Known rows, with every step that occurs
W Y Z A F G: [ 15  -8 -82 -21 -22 -29  -5 -17 -47  44  18 -28 -12  33 -32 -22  33   9
  -9 -22  29   5 -16  20   0]
G F Y: [ 19 -45  -5 -39 -37  52   1   9 -60  20 -69  -8  -6   9 -39 -28  19  15
 -18 -27 -47  20 -29  21 -10]
N Y W G: [ 28 -35 -11 -23 -18  14 -15   9 -32  47 -14 -83  -7  -6 -43 -22  24  -8
   1 -39 -30 -26 -28  14 -19]
N Y Z: [ 25 -35 -15 -28 -41   9 -13  -3 -49  46 -20  37 -17  -8 -46 -27  21 -14
 -18 -29  14 -24 -23  23  -7]
W Y Z: [ 24 -40  -8 -35 -28  18  -2   3 -39  43 -15  34 -18  34 -40 -31  19 -10
 -15 -29  11   9 -33  23 -16]
A F G Z Y: [ 17 -33 -46 -16  -1 -18   0 -21 -57  41 -66 -36  12  -1 -48 -11  30  28
 -11 -22 -22  -1 -30  16  -3]
W Y N: [ 19 -31  -8 -32  -3  15  -8  18 -38  42 -24 -35 -19  33 -35 -28  28  -1
 -16 -38 -17  12 -35  23  -8]
F A Z Y: [ 24 -16 -21 -20 -24  23   0  11 -54  42 -33  36  -5   4 -38 -12  45  10
 -20 -37 -54 -18  -5  26 -13]
A Z Y W G: [ 27 -40 -20 -32 -18  50   1  15 -29  46 -38 -59   6   4 -43  -7  37   5
  -1 -34 -51 -21 -21  15 -15]
N Y Z A W G F: [ 22 -10 -80 -39 -47   2 -16 -20 -39  25  34 -38 -14 -22 -42 -25   2  18
 -10 -29  23 -24 -11  14  26]
F Y: [ 25 -44  -8 -29 -33  49   2  12 -52  44 -70   8  -5  16 -35 -30  32  -3
 -15 -34 -51  -7 -30  26 -15]
G Z A F: [ 25 -18 -69 -27 -16  -7  -2 -23 -60  43 -23   0   6  -2 -36 -19  31  30
 -21 -20 -18 -15 -16  27   9]
Z A F Y: [ 23 -19 -71 -30 -30  32   0   9 -55  49 -47  -2   2  15 -30 -21  43  12
 -17 -27 -27 -15  -9  25   0]
N Y W G Z: [ 26 -35  -7 -25 -14  10 -14   4 -37  42 -29 -71  -8  -5 -52 -21  13  15
  -5 -32 -23 -21 -31  11 -15]
Z Y W G: [ 27 -41 -16 -23  -9  36   3  13 -33  49 -55 -73  10   4 -40  -1  28   1
   0 -40 -28 -19 -25  15 -22]
Y N: [ 17 -30   1 -25 -16  17   1  -6 -45  42 -30 -31  -5   3 -32 -35  31  -2
 -18 -38 -15  -9 -31  25  -8]
Y Z A: [ 24 -20 -46 -28 -40   9   4 -18 -51  44  -6  27  -4   1 -30 -17  23  -2
 -19 -31  21 -23 -13  29  -7]
N Y W G F A Z: [ 19  -7 -15 -18 -30  15 -16  19 -41  23  33 -73 -17  -9 -45 -30  20  20
  -7 -30 -54 -10  -2  11 -16]
Y W: [ 25 -42   0 -28 -13  26   1   2 -53  41 -23 -45   3   5 -33 -32  30  -9
  -9 -42 -33  -9 -29  27 -17]
W G: [ 29 -41  -5 -22 -24  28   3 -18 -26  47 -23 -17  -1   2 -30 -24  24  -8
  -3 -34 -36 -10 -35  16 -18]
N Y W: [ 26 -38 -13 -29 -17  15 -14  15 -55  44 -20 -53 -10  -9 -44 -26  31  -6
 -11 -40 -25 -26 -23  23 -12]
F G Z Y N: [ 11 -22 -17 -15   4 -13   0  -5 -54  32 -67 -69   2   6 -47  -7  26  31
 -16 -33 -13  -8 -36  17  -3]
W G F Y Z A: [ 19 -16 -45 -32 -56  44   4   7 -39  20 -38  -8  -7  14 -36 -16   8  20
 -12 -22  15   1 -14  13  -7]
Y Z: [ 23 -42  -9 -27 -39  17   3 -18 -47  45 -28  43  -5   4 -36 -32  22 -12
 -17 -28  15 -11 -32  25 -17]

Rows
[ 18 -12 -10 -16 -16  20   3  16 -43  21 -30 -68   9   1 -39  -4  16  23
  -6 -40 -31   5 -12   9 -25]
Z Y W G F A
[ 24 -10 -75 -22 -11 -12 -16   4 -40  46  -3 -86  -1 -10 -46 -11  24  33
  -5 -24  -5 -37 -13  13   1]
N Y W G Z A F
[ 19 -27 -36 -33   4  14   0  -2 -28  40 -55 -67   4   0 -47 -24  15  30
 -11 -40 -10 -25 -37  15  19]
A W G Z Y N
[ 19 -34 -15 -27  -5  27   1  13 -47  45 -69 -30   4  -2 -39  -7  35   0
 -20 -39 -10 -13 -26  21  -6]
Z Y N
[ 15  -8 -69 -26 -19  32   0  26 -49  44 -48 -46  -1  14 -30 -25  46  18
 -20 -28  -6 -16 -12  26   5]
Z A F Y N
[ 18 -30 -34 -13  -7 -29   1 -40 -54  37 -29 -43   3   2 -41 -36  28  20
 -10 -21 -32   3 -35  19  -5]
A F G Z
[ 15   0 -39 -12   3  -7  -2   2 -30  34 -31 -58   4   6 -41 -26  16  40
 -14 -46 -10 -21 -24  14  10]
F A W G Z Y N
[ 18 -15 -16 -25 -26  25  -1   8 -60  20 -26  23  -5  -9 -42 -12  30  31
 -23 -28 -55   7  -2  21  -9]
G F A Z Y
[ 18 -36  -8 -15 -14 -19  -1 -35 -57  31 -28 -31  -4   5 -39 -30  17  18
  -9 -30 -38  -1 -38  20  -9]
F G Z
[ 17 -16 -69 -47 -53  35   1   2 -63  14 -21  -4 -10  11 -37 -40  10  21
 -21 -29  10  -5 -13  25  23]
G F Y Z A W
[ 24 -41   2 -31 -28  27   2 -25 -35  24 -20 -32   0  -7 -35 -24  12   8
  -6 -25 -39  16 -29  11 -12]
W G F
[ 20 -15 -44 -16 -14 -29   1 -36 -64  30 -11 -44  -1   2 -33 -14  21  27
 -13 -31 -37 -15 -20  23   0]
F G Z A
[ 14  -9 -81 -13 -34 -29   1 -35 -52  42  10 -21   1   3 -29 -26  35  10
 -10 -22  30 -17 -12  23   3]
Y Z A F G
[ 23 -12 -22 -14 -14 -10  -2 -29 -34  34   5 -16   0   8 -35 -48  10  26
  -7 -43 -43 -15 -26  19   3]
F A W G Z
[ 26 -14 -49 -26 -12  -3 -13   9 -45  42  -7 -86  -5 -11 -45  -7  15  26
  -6 -33 -13 -38 -13  15  -8]
N Y W G Z A
[ 26 -11 -58 -22  -7   3  -1  -8 -38  45 -11 -78  10   5 -35 -19  27  31
  -3 -25  -9 -22 -17  17  -5]
Y W G Z A F
[ 28 -42 -25 -34 -21  42   1   5 -49  45 -50  20  -3  -4 -42  -9  44   4
 -16 -28 -51 -15 -16  25  -5]
A Z Y
[ 22 -39   0 -32 -18  30   3  -8 -39  24 -11 -89   0   0 -36 -27  12   8
  -1 -31 -39  15 -27  11 -15]
Y W G F
[ 17 -32 -12 -27  -1  12   1   9 -51  37 -83 -19   1  -2 -49  -7  24  29
 -24 -33  -7 -13 -33  22  -1]
G Z Y N
[ 22 -17 -76 -31 -26  -4  -3   2 -43  50   4  23 -11  31 -34 -21  31   8
 -16 -19  34  -1 -13  25   1]
W Y Z A F
[ 18 -11 -14 -24 -18  29   0  25 -65  18 -18 -32  -2   2 -44 -16  32  28
 -18 -33 -54   5   3  19 -15]
G F A Z Y W
[ 21 -23 -48 -29 -52  40   2  14 -54  44 -46  35  -6  18 -33 -19  29   2
 -21 -31  14 -21 -16  26  -8]
F Y Z A
[ 27 -43 -14 -31  -8  17   1  -1 -58  40 -80  18   5  -6 -49  -3  22  22
 -20 -30 -32  -9 -30  24  -6]
G Z Y
[ 17 -41  -6 -31 -55  53   5   4 -31  24 -58 -10  -7  17 -43 -32   7   8
  -9 -21   2  13 -34   8 -15]
W G F Y Z
[ 22 -19  -9 -17 -31  15   0  -9 -49  40   5  37 -12  10 -30 -36  40   2
 -18 -36 -63 -14  -9  28 -13]
F A Z
[ 24 -38  -1 -27 -20  49   4  20 -35  37 -75 -68   0  27 -45 -32  17  19
  -3 -34 -36 -10 -38  15 -24]
F Y W G Z
[ 24 -14 -53 -27 -43  -4 -13  -1 -56  47  -4  23 -14 -13 -39  -9  25   1
 -20 -31  31 -40  -8  26  -1]
N Y Z A
[ 26 -39 -19 -35 -15  44   1  21 -54  42 -44 -27   2   3 -45 -12  43   2
 -11 -35 -47 -22 -17  25 -12]
A Z Y W
